Each row was made from one small tree. The marks that hang from a mark follow it in brackets, in alphabetical order. Every link used is in the known rows. Write each row's tree.
Known rows
gise(mupo(bozi kotup(nare))): [ -3   8  -4 -17   7   0  -9   8  -7  30   3  13  14 -20  10  16  -6   9
  13 -25  19   3]
mupo(bozi(nare) kotup zomasus): [ -7  15   0  -2  19   4  -8  11   4  19  15  25  10 -31   3  26 -20  14
  -3 -24 -26  36]
sino(morun(dodi gise(mupo(bozi)) zomasus)): [-26 -27   7 -12  -9 -25  19  29 -26  37  -7  15  -5 -11 -11   2 -34  43
  27  -5  33  29]
mupo(bozi): [ -7   0  10  16   7 -14   2   9  -5  15  -1  13   1 -16   2  10 -12   6
   8  -4   6  16]
morun(gise sino): [  4 -10   7 -14  -7 -18  19  14  -6  10 -29  13  -7  -3 -11 -18 -24   5
  24  15  16  -7]
bozi(mupo nare): [  8  -5 -22   0   3  -4   7  -8  10  17   7   7  -3 -14   5  10 -29   3
   1  14   6  14]
sino(morun(gise(mupo(kotup(nare))) zomasus)): [ -5   4 -10 -29 -16  -6   6  27 -10  40   2  21   5  -6 -14   2 -22  36
  32  -7  32  18]
sino(morun(gise)): [  2  -8  -6   0 -15  -7  13  23  -5  14   9  15  -4   0 -14  -1 -22  23
  30  17  15  21]
morun(gise(mupo)): [ -8 -20  -1 -12  -8  -6  13  11 -23   5 -12  13 -10  -6  -6  -3 -23   8
  14   8  32   1]
nare(bozi(mupo(kotup zomasus))): [  5   9  -9   6   5  -2 -17 -15   2  26   2  12   3 -24  -4   6  -5  33
  14 -28 -13   8]
morun(sino zomasus): [ -6   3   8  -6  -4 -35   9   3  -5  33 -26  16  -2  -5 -11 -20 -24  11
   9  -2  20  -3]
morun(gise(mupo(bozi)) zomasus): [-25 -20  14 -11  -4 -16  17  23 -28  21 -25  22  -7 -14  -6   2 -27  22
  16  -6  33  21]
morun(dodi gise(mupo) sino zomasus): [-19 -27  15 -32  -5 -41  24  12 -29  36 -47  11 -11  -6 -13 -25 -39  25
  16  -4  41  -3]
gise(mupo(bozi zomasus)): [-21 -19 -10   4   9  -4   1   7 -17  19   5  15   1 -25   3  18 -17  14
   3 -14   7   8]
sino(morun(dodi gise(mupo))): [-10 -28  -8 -14 -12 -17  16  19 -21  24   5   7  -7  -3 -11  -4 -31  32
  24   9  34  14]
morun(dodi gise(mupo(zomasus)) sino): [-14 -34   0 -26   0 -24  22   9 -24  25 -32   9 -12 -11 -12 -17 -35  21
  13   0  20  -9]
morun(dodi gise(mupo(kotup)) sino zomasus): [-12 -14  25 -41  -1 -33  15  13 -24  39 -50  17 -10 -10  -9 -24 -35  28
  14 -22  34   2]
nare(bozi): [ -5  12  -7  15  -5 -21 -10 -12  -9  13  12   2  11  -3 -10  -2  -6  18
  17  -8  13   0]
sino(morun(dodi gise(mupo(kotup(nare))))): [  1  -6 -11 -29  -9 -10   5  21 -11  38   5   9   5  -4 -10   0 -23  33
  29  -5  28  12]
kotup(mupo(zomasus)): [  0 -16 -11  -1   3   4  -8  10   2  24 -13   7  -2 -26 -22  -3 -15  11
   6   7  -9   8]
gise(mupo(bozi)): [-16 -18  -1   0   4 -10   3   5 -17  15   3  12   1 -18  10  14 -16   7
   9  -7  25   6]

Which tree is each row?
[  4  12 -35   8  -2  -9 -11 -12   6  37   8  -1  15 -13 -15   5  -2  27
  19  -6   0  -4]
kotup(nare(bozi(mupo(zomasus))))
[-26 -31  22 -28   0 -39  26  19 -29  38 -49  13  -8 -13  -8 -16 -37  28
  20 -10  36   6]
morun(dodi gise(mupo(bozi)) sino zomasus)
[ -9 -15 -16  -3  10  10  -2  17   6  23   1   7   9 -36 -14  16 -22  13
   9   7 -18  25]
kotup(mupo(bozi(nare) zomasus))
[  3  -2 -12  -6   2   3  -7  19   9  36 -13  -2  18 -23 -15   4  -4  10
  25   7   7   4]
kotup(mupo(bozi) nare)
[ -3  -5 -20  -4   7   9  -8  21   9  40 -11   3  17 -31 -21   9  -5  16
  19   2 -11   9]
kotup(mupo(bozi zomasus) nare)
[-26 -24  -5 -19  -8 -23  21  28 -22  35   6  14   2 -12  -9   8 -43  41
  25   2  31  35]
sino(morun(dodi gise(mupo(bozi(nare))) zomasus))
[ -8 -23  11 -38   5 -17  12  10 -19  30 -34  14 -11 -17  -7 -15 -31  24
  12 -18  13  -4]
morun(dodi gise(mupo(kotup zomasus)) sino)
[-11  -2   3   5  -8 -38   5  13 -10  43   5  12  -2  -2 -16  -6 -29  34
  12  -4  22  26]
sino(morun(dodi zomasus))
[-14 -29 -14 -12  -8 -14  14  19 -22  28   9  11  -8 -10 -15   1 -32  38
  19   4  19  16]
sino(morun(dodi gise(mupo(zomasus))))
[ -6  15 -25 -16   2   0 -21  -6  -9  33  16   9  17 -19  -7  11  -3  26
  13 -32   7  -7]
gise(mupo(kotup(nare(bozi)) zomasus))
[-21 -37   6 -23   7 -22  24  16 -23  27 -34  11  -6 -20  -6  -8 -34  25
  18  -7  15  -1]
morun(dodi gise(mupo(bozi zomasus)) sino)
[  7  26   7  -3  10  -4 -12  12   6  32   0  17  15 -18   3  13  -3  10
  13 -24  -1  16]
mupo(bozi kotup(nare))
[  8  28 -10  -4   9   0 -15   5   6  34   4  18   9 -17 -13   6  -6  15
   0 -22 -14   9]
mupo(kotup(nare) zomasus)
[ -5  11  15   5  18   0 -11  12  -2  23  -1  27   2 -31   2  16  -9  18
   1 -33 -22  28]
mupo(bozi kotup zomasus)
[ 11  12  -2   3   1  -7 -17 -17   3  23   0   7   3 -16   2   2  -4  26
  19 -24   2   3]
nare(bozi(mupo(kotup)))
[  7   9 -28  -7  -9  -4 -18   1   6  36  -1 -12  25 -11 -27  -6   1  20
  34   5  12 -11]
kotup(mupo nare(bozi))
[-13 -22  -8 -10  -4  -1  12  12 -23   9 -10  18 -12 -13 -11   1 -24  15
   8   3  15   6]
morun(gise(mupo(zomasus)))
[ 12   1  -1   0  12   5  -8  -4   8  28 -13  21 -12 -26   2   6 -13  17
  -4 -19 -16  14]
bozi(mupo(kotup zomasus))
[-11 -14  24 -17  -5 -45  23  15 -19  35 -51  13 -11  -2 -20 -30 -37  23
  15   1  26   8]
morun(dodi gise sino zomasus)
